What can hang from each mark:
Z: P
H: C E J
D: E
E: D H
C: H V
V: C
P: H Z

Each row was made from one small tree. The marks that hang from a mark follow it in brackets, in alphabetical order. Every link used is in the known rows. Write each row's tree.
Known rows:
E(H): [ 16.3  -2.1   3.8   3.8 -19.1   2.1  20.8  -1.4  -9.4   2.9  -4.4  -6.6
   2.9  -1.7  -0.8   5.1  -3.6]
Z(P(H(C))): [ -6.5   2.6   1.6   7.0  -0.3   5.4 -25.0   2.4  14.8   6.2  -4.6  -1.1
  -3.4   5.2  -4.8   0.7  -0.6]
P(H(C) Z): [  0.6   2.6   3.3   8.6   6.9   4.6 -37.6   9.1  12.1  -0.2  -7.0   0.1
   3.1 -14.2  -1.8   0.1  -7.1]
D(E(H(C(V) J))): [ 14.6  -4.9   3.2   4.3   9.8  10.1 -18.6   0.1  -0.4  -4.9 -13.5  -7.1
   1.5   6.8  11.7   7.7  -1.8]
P(H(C(V) E J)): [-11.0   3.6   7.5   5.9  11.9  10.9 -10.8   3.3   3.3  -4.2  -8.9  -3.5
   2.5  -1.2  -0.5   1.3  -5.0]
H(C(V) E(D) J): [-6.0 -1.0  6.5 -3.3 16.0 17.3  8.0 -3.8 -4.0 -5.5 -7.1 -0.4 -4.7  7.8
  4.3  1.6 -1.4]
P(H(C E J) Z): [-12.2   1.2   6.5   5.6  13.3   7.1 -30.8   8.6  18.9   4.5  -6.8  -2.5
   3.2 -16.1  -5.0  -0.5  -7.9]
Z(P(H(E(D)))): [ -6.1  -4.7   8.1  -3.5 -10.4  11.5   6.2  -0.9   8.2   4.1   2.3  -0.7
  -3.6   8.4 -18.9  -6.6  10.3]
Z(P(H(C J))): [-12.5  -3.1   1.7   7.5   5.7   5.5 -45.6   1.1  20.7  11.8  -8.0  -3.0
  -5.2   1.9  -4.0   3.1   4.7]
D(E(H)): [ 21.4  -8.1   3.2   2.1 -19.7   5.6   9.8  -1.6  -4.4   1.6  -4.7  -4.1
   4.0   3.3   1.6   0.5  -4.9]
Z(P(H(E))): [-11.7   2.7   7.8   4.2 -16.3   8.8   9.1   1.1   9.9   9.9   2.3  -3.7
   1.5   4.5 -14.8  -5.6   3.2]
E(D H(C(V) J)): [ 15.5  -5.4   4.1  -1.6  14.3  10.1 -11.4  -1.4  -7.5  -7.7 -14.0  -6.2
  -4.7   3.4   4.8  10.6   5.1]
Z(P): [ -4.7  -0.7   3.4   5.9 -17.2   9.4   8.5  -5.7   2.8  12.9   0.3  -3.0
  -2.8   9.8  -2.3  -0.9   4.1]
E(H(C J)): [  8.9  -3.0   1.1   3.7   1.9   1.7 -10.4  -0.6   1.2   5.2 -10.7  -6.3
  -1.9  -4.9   7.0  11.5  -6.8]
C(H(E J) V): [-14.2  -8.1  10.0   5.3  -6.0   7.4  32.4  -3.3  -4.0  -2.1  -5.3  -2.9
   0.0   5.3   3.8   3.3  -6.2]
V(C(H(E(D) J))): [-21.5 -23.6   4.0  -4.3  -1.9   6.4  10.8  -6.1  -1.9  -1.0  -3.0   6.1
  -3.6  -4.6   1.5   0.8  -9.6]
D(E): [  5.9  -8.7   2.5   4.4 -18.0  11.0   4.9  -5.3  -1.1   3.7  -1.6   1.9
   2.5   6.6   5.2  -6.8  -5.9]
C(H(E) V): [ -8.4  -2.5   9.6   4.8 -12.5   6.9  53.0  -2.2  -9.5  -7.1  -1.5  -0.5
   1.9   8.8   2.5   2.1  -9.8]
H(E(D) J): [-4.4 -9.6  7.1 -4.9 -7.5 13.7 17.2 -7.1 -2.1  5.4 -1.5 -0.6 -4.1  0.9
 -3.4 -3.6  1.5]
H(C E(D) J): [-7.9 -5.1  3.5 -5.6  8.5 13.1  4.0 -4.9  3.6  2.3 -3.9  2.3 -7.4  1.8
  3.1  0.4 -5.3]
E(D): [  7.8  -8.7   3.4  -1.9 -13.2  10.8  12.5  -6.5  -8.6  -0.2  -1.5   3.0
  -4.3   2.8  -1.5  -3.4   1.4]
V(C(H)): [-13.0 -15.7   0.4   6.0 -14.6   1.1  11.3  -4.0  -6.7  -0.1  -3.2   6.3
   0.5  -4.2   6.8   3.4 -14.8]

Write each row's tree:
[ -3.6  -0.3   6.5  10.9  20.4   9.9 -53.9   9.2  11.3  -3.6 -13.6  -5.2
   3.2 -12.3   0.4   2.8   1.6] : P(H(C(V) J) Z)
[ -8.5 -14.6  10.3  -2.3  -1.4  11.3  28.1  -5.3  -5.5  -7.2  -4.9  -0.2
  -4.5   8.4  -0.2   1.9   1.1] : C(H(E(D) J) V)
[-14.9 -11.5   7.3   2.7 -13.6   3.1  29.1  -4.8   3.3   6.1  -2.1  -0.2
  -1.6  -0.3   2.0   2.6 -11.2] : C(H(E J))
[-11.2 -18.5   7.6  -4.3  -8.6   6.1  26.6  -6.7   1.7   0.9  -2.1   2.7
  -6.5   2.5  -2.3   1.2  -3.5] : C(H(E(D) J))
[-11.7   4.9   6.0   4.2  10.4  14.4  12.2  -1.7  -2.4  -0.3  -7.1  -3.3
   0.1   5.3   8.8   2.9  -8.4] : H(C(V) E J)
[ 14.1  -9.1   1.3  -4.1   7.8   4.8 -14.7  -2.7  -0.5   0.1 -10.6  -4.1
  -6.9  -1.9   2.9   9.5   0.3] : E(D H(C J))
[-21.1 -12.3   3.2   3.0 -14.2   3.1  36.3  -3.0  -5.9  -0.9   0.7   5.4
   2.7  -3.8   4.5   0.7 -20.2] : V(C(H(E)))
[  1.9   5.5   6.1  10.6  13.6   9.2 -32.8  10.2   4.5  -7.8  -9.9  -2.5
   4.8  -7.8  -1.0   0.9  -2.3] : P(H(C(V)) Z)
[ 15.2 -13.3   3.4   2.6 -12.5   6.1 -10.0  -2.7   2.1   6.6  -8.2  -6.5
   2.5  -0.2   3.1   2.6  -1.6] : D(E(H(J)))
[-17.1  -4.1   7.8   4.3  -8.2   9.6  -9.7   0.4  16.0  14.5  -1.7  -6.5
  -0.1   1.1 -14.0  -3.4   6.3] : Z(P(H(E J)))
[ 13.1  -8.8   0.5   2.3   2.7   5.2 -20.9  -1.0   6.9   3.1 -10.8  -4.5
  -0.8   1.8   9.7   6.1  -7.1] : D(E(H(C J)))
[ -4.1  -2.4   3.4   8.7  12.8   4.4 -56.7   7.7  17.7   4.7 -10.9  -2.0
   0.7 -18.1  -1.8   1.9  -3.6] : P(H(C J) Z)
[ -4.9   2.3   9.7   5.6  -8.5   8.1  -1.6   8.2   7.3   2.4  -0.3  -2.5
   7.5 -13.7 -12.7  -6.9  -5.5] : P(H(E) Z)
[ 21.4  -0.5   2.9   4.2   3.5   9.8   0.4   1.2  -6.3 -10.0  -9.8  -4.6
   3.1  11.1  11.0   5.2  -6.5] : D(E(H(C(V))))
[ -4.7  11.0   6.0   3.9   3.4  13.8  33.2  -0.5  -8.3  -6.7  -3.0  -1.4
   1.6   8.2   8.2   1.2 -11.9] : H(C(V) E)
[ 15.4 -13.7   4.3  -3.6  -7.8   5.5  -3.8  -4.5  -4.7   3.0  -8.3  -6.4
  -4.0  -3.7  -4.8   5.6   6.2] : E(D H(J))
[-12.9   6.2   5.0   3.6  -0.1   7.6  -0.6   3.1  15.0   6.8  -0.1  -1.1
  -1.7   6.9  -8.2  -1.3  -3.4] : Z(P(H(C E)))
[ -5.0 -10.1  10.0  -2.0   2.8  11.9 -25.6   4.8  12.0   2.6  -4.5  -2.1
   1.0 -14.9 -16.0  -6.0   6.4] : P(H(E(D) J) Z)
[ -1.8   0.3   6.7  -3.0  11.2   9.6 -16.4   8.3  11.1  -5.8  -3.0   3.2
  -0.3 -10.6  -8.9  -4.6  -3.7] : P(H(C E(D)) Z)
[-11.6   0.0   4.7   3.7   4.9   6.5 -13.8   2.7  11.2   3.8  -6.0  -1.1
   0.0  -7.2  -3.1   0.4  -9.5] : P(H(C E J))
[-11.1  -4.5   7.6   4.6  -9.5   7.3  -1.6   0.7   6.4   7.2  -3.6  -3.1
   3.4  -8.3  -9.1  -3.4  -2.9] : P(H(E J))
